Each row was made from one path, in order. Every step used is in the known rows, and no mark comes twice. Write each row's path.
Known rows:
F -> Q -> N -> C: -0.75, -2.08, -1.37, -0.52, -0.26, +0.18, +2.94, +1.80, -3.50, +2.11, +1.74, -1.31, -4.69, -3.31, -1.76, -0.33, +2.62
D -> C -> F -> Q: +3.10, +1.65, -0.54, -0.79, +3.30, +1.47, +2.37, +2.35, +2.14, -1.59, +4.47, +0.30, +3.36, +1.02, -3.60, -0.44, +1.55
N -> Y -> D -> C -> F: +3.34, -0.60, +0.27, +2.18, +1.38, +1.70, +1.89, -4.20, -1.91, -4.44, +4.58, +2.32, +3.42, +0.73, -1.91, +0.05, +1.24
B -> C -> F -> Q -> N -> Y -> D: -3.47, -2.58, -0.55, -0.82, -0.60, +1.38, +1.21, +0.00, -5.96, +1.66, +3.71, +2.37, -1.77, -1.86, -2.36, -0.97, -1.54
N -> Q: -0.81, -1.74, +2.50, -1.92, -1.24, -0.89, +1.02, -0.82, -1.65, +0.81, +0.57, -1.73, -1.12, -3.91, -1.32, +0.51, -0.10
Y -> D: -1.59, -1.73, -0.99, +1.19, -0.01, +0.71, -0.99, -0.87, -3.39, +0.08, +1.36, +0.48, -0.39, -1.68, +1.16, +0.73, -0.59
Q -> N -> C -> B: +0.88, -0.08, -2.04, -1.56, -0.43, +1.41, +2.76, -0.44, -1.05, -2.59, -0.03, -2.18, -3.30, -0.48, -0.76, -1.05, +2.48
Y -> D -> C -> N: -0.70, +2.28, +1.43, +0.70, -1.49, +1.71, +1.46, -1.45, -1.18, -2.34, +0.45, +0.31, +1.77, +0.58, +1.05, +2.40, +0.57
Y -> D -> C -> F -> Q -> N: -0.59, +0.15, -0.51, -0.19, +2.05, +1.72, +2.60, +2.92, -3.06, +0.86, +4.19, -0.33, -0.18, -2.09, -3.23, +0.07, -2.10
D -> C -> B: +3.08, +3.15, -0.32, -0.25, +0.59, +1.31, +1.37, -1.66, +1.69, -5.32, +0.12, -0.95, +2.93, +1.71, -0.01, -0.50, +1.20
F -> C: +1.51, +0.51, -1.75, +0.48, -1.83, +1.01, +1.97, +2.71, +0.71, +0.35, +0.68, -1.57, -0.25, -0.92, +0.87, -0.55, +1.08
N -> Y -> D -> C: +0.61, -0.56, +1.32, +3.10, -1.08, +0.05, +0.47, -4.68, -5.78, -2.16, +2.28, +2.40, +2.10, -2.36, +0.00, +0.75, +0.55
F -> Q -> N: -2.86, +0.55, -0.21, -1.78, +0.61, +0.28, +1.68, +4.96, -2.90, +3.93, +1.34, -1.08, -2.59, -3.12, -2.99, -0.32, -2.63
B -> C -> N -> Y -> D: -4.12, -1.27, +0.68, -0.72, -3.08, +1.20, +0.28, -2.31, -4.60, +0.41, +0.81, +2.62, -1.33, -0.30, +0.33, +0.50, -0.04
B -> C -> F: +1.56, -1.27, -1.12, -1.18, +0.99, +1.83, +1.12, -0.60, +4.97, -2.81, +1.73, +1.08, +2.19, +5.72, +0.52, -1.47, +0.66
N -> C: +1.48, -2.53, -1.26, +0.90, -0.71, -0.05, +1.56, -2.10, -1.14, -1.00, +0.65, -0.41, -2.62, -0.85, +0.66, -0.09, +4.74

Write each row's path:
-2.98, +1.30, +0.72, -2.84, -2.72, +1.49, +1.08, +0.94, +3.61, -0.37, -1.90, +0.29, +0.02, +4.49, +2.12, +0.50, +0.24
B -> C -> N
-0.56, +2.24, +3.04, -0.30, -2.91, +0.34, +2.39, -3.16, -3.57, -1.22, +0.52, +2.40, +0.54, -0.62, -2.48, +0.70, +1.27
D -> C -> N -> Y
+1.61, +0.87, -1.31, -2.27, +3.30, +1.50, +1.79, +3.84, +2.36, +0.16, +4.05, -0.06, +1.30, +0.94, -4.15, -0.84, +1.20
C -> F -> Q
+0.49, +0.53, -2.39, -2.58, +0.28, +1.55, +3.01, +1.69, -0.94, -1.41, +0.90, -2.37, -3.38, -1.10, -2.13, -1.21, +2.70
F -> Q -> N -> C -> B
-2.08, +0.29, +3.29, -3.46, -2.53, +0.18, +2.14, -0.02, -0.58, +0.66, -0.11, -2.05, -1.48, -2.75, -1.63, +1.58, +0.23
C -> N -> Q
-3.19, +0.57, +2.07, -2.43, -3.88, +0.61, +1.56, -1.73, -1.45, +0.43, -0.74, +2.69, -1.13, +1.67, -1.00, -0.43, +0.74
B -> C -> N -> Y
-0.97, -0.15, +1.15, +2.01, -0.55, +0.33, +1.45, -1.63, -7.21, +0.06, +3.18, +1.90, +0.79, -4.03, -1.75, +0.55, -0.84
F -> Q -> N -> Y -> D -> C
-1.16, +0.53, +2.24, -3.10, -3.60, +0.79, +3.40, +1.71, -0.11, +0.90, +0.25, -3.06, -1.56, -3.44, -1.13, +1.30, +0.88
F -> C -> N -> Q
+2.59, -0.69, -2.21, -1.72, +2.79, +1.52, +2.84, +2.48, +1.50, -0.53, +4.45, -0.38, -0.40, +0.36, -3.76, -0.96, +4.16
N -> C -> F -> Q
+1.63, +1.80, -0.24, +0.31, -0.25, +1.40, +1.13, -3.49, -2.78, -4.88, +1.42, +0.71, +2.10, -0.35, -0.72, -0.43, +1.08
N -> Y -> D -> C -> B
+2.57, -2.48, -1.59, +0.30, +1.28, +1.61, +3.43, -1.30, -0.29, -2.15, +3.14, -0.58, -1.97, +0.65, -1.99, -0.55, +2.63
Q -> N -> C -> F
-2.56, -1.83, -0.35, -0.26, +0.20, +1.29, +1.48, +0.11, -7.48, +1.78, +4.28, +1.89, -2.11, -3.78, -3.96, -0.29, -1.48
C -> F -> Q -> N -> Y -> D
-1.04, +0.37, -0.64, -1.97, +2.05, +1.35, +2.65, +4.60, -1.20, +2.26, +3.07, -0.84, -1.47, -1.40, -4.23, -0.63, -2.11
C -> F -> Q -> N
-1.35, +0.11, +3.62, -1.37, -2.50, +0.48, +2.22, -1.95, -2.47, -1.07, +1.02, -1.44, +0.32, -3.49, -0.47, +2.38, +0.28
Y -> D -> C -> N -> Q
-0.48, +0.39, +1.52, -0.63, -0.07, +0.34, +3.28, +0.04, -5.45, +1.11, +3.59, +1.94, -0.73, -2.91, -5.70, -0.95, -0.86
D -> C -> F -> Q -> N -> Y
-1.90, -0.30, -0.87, -2.56, +1.27, +1.46, +2.43, +4.59, +0.32, +2.15, +2.47, -0.46, -1.17, +0.57, -2.61, -1.24, -2.30
B -> C -> F -> Q -> N
+2.23, -0.79, +0.49, +2.13, +1.08, +1.76, +2.45, -3.44, -3.55, -3.33, +4.47, +1.88, +2.08, -0.35, -2.37, +0.12, -0.29
Q -> N -> Y -> D -> C -> F
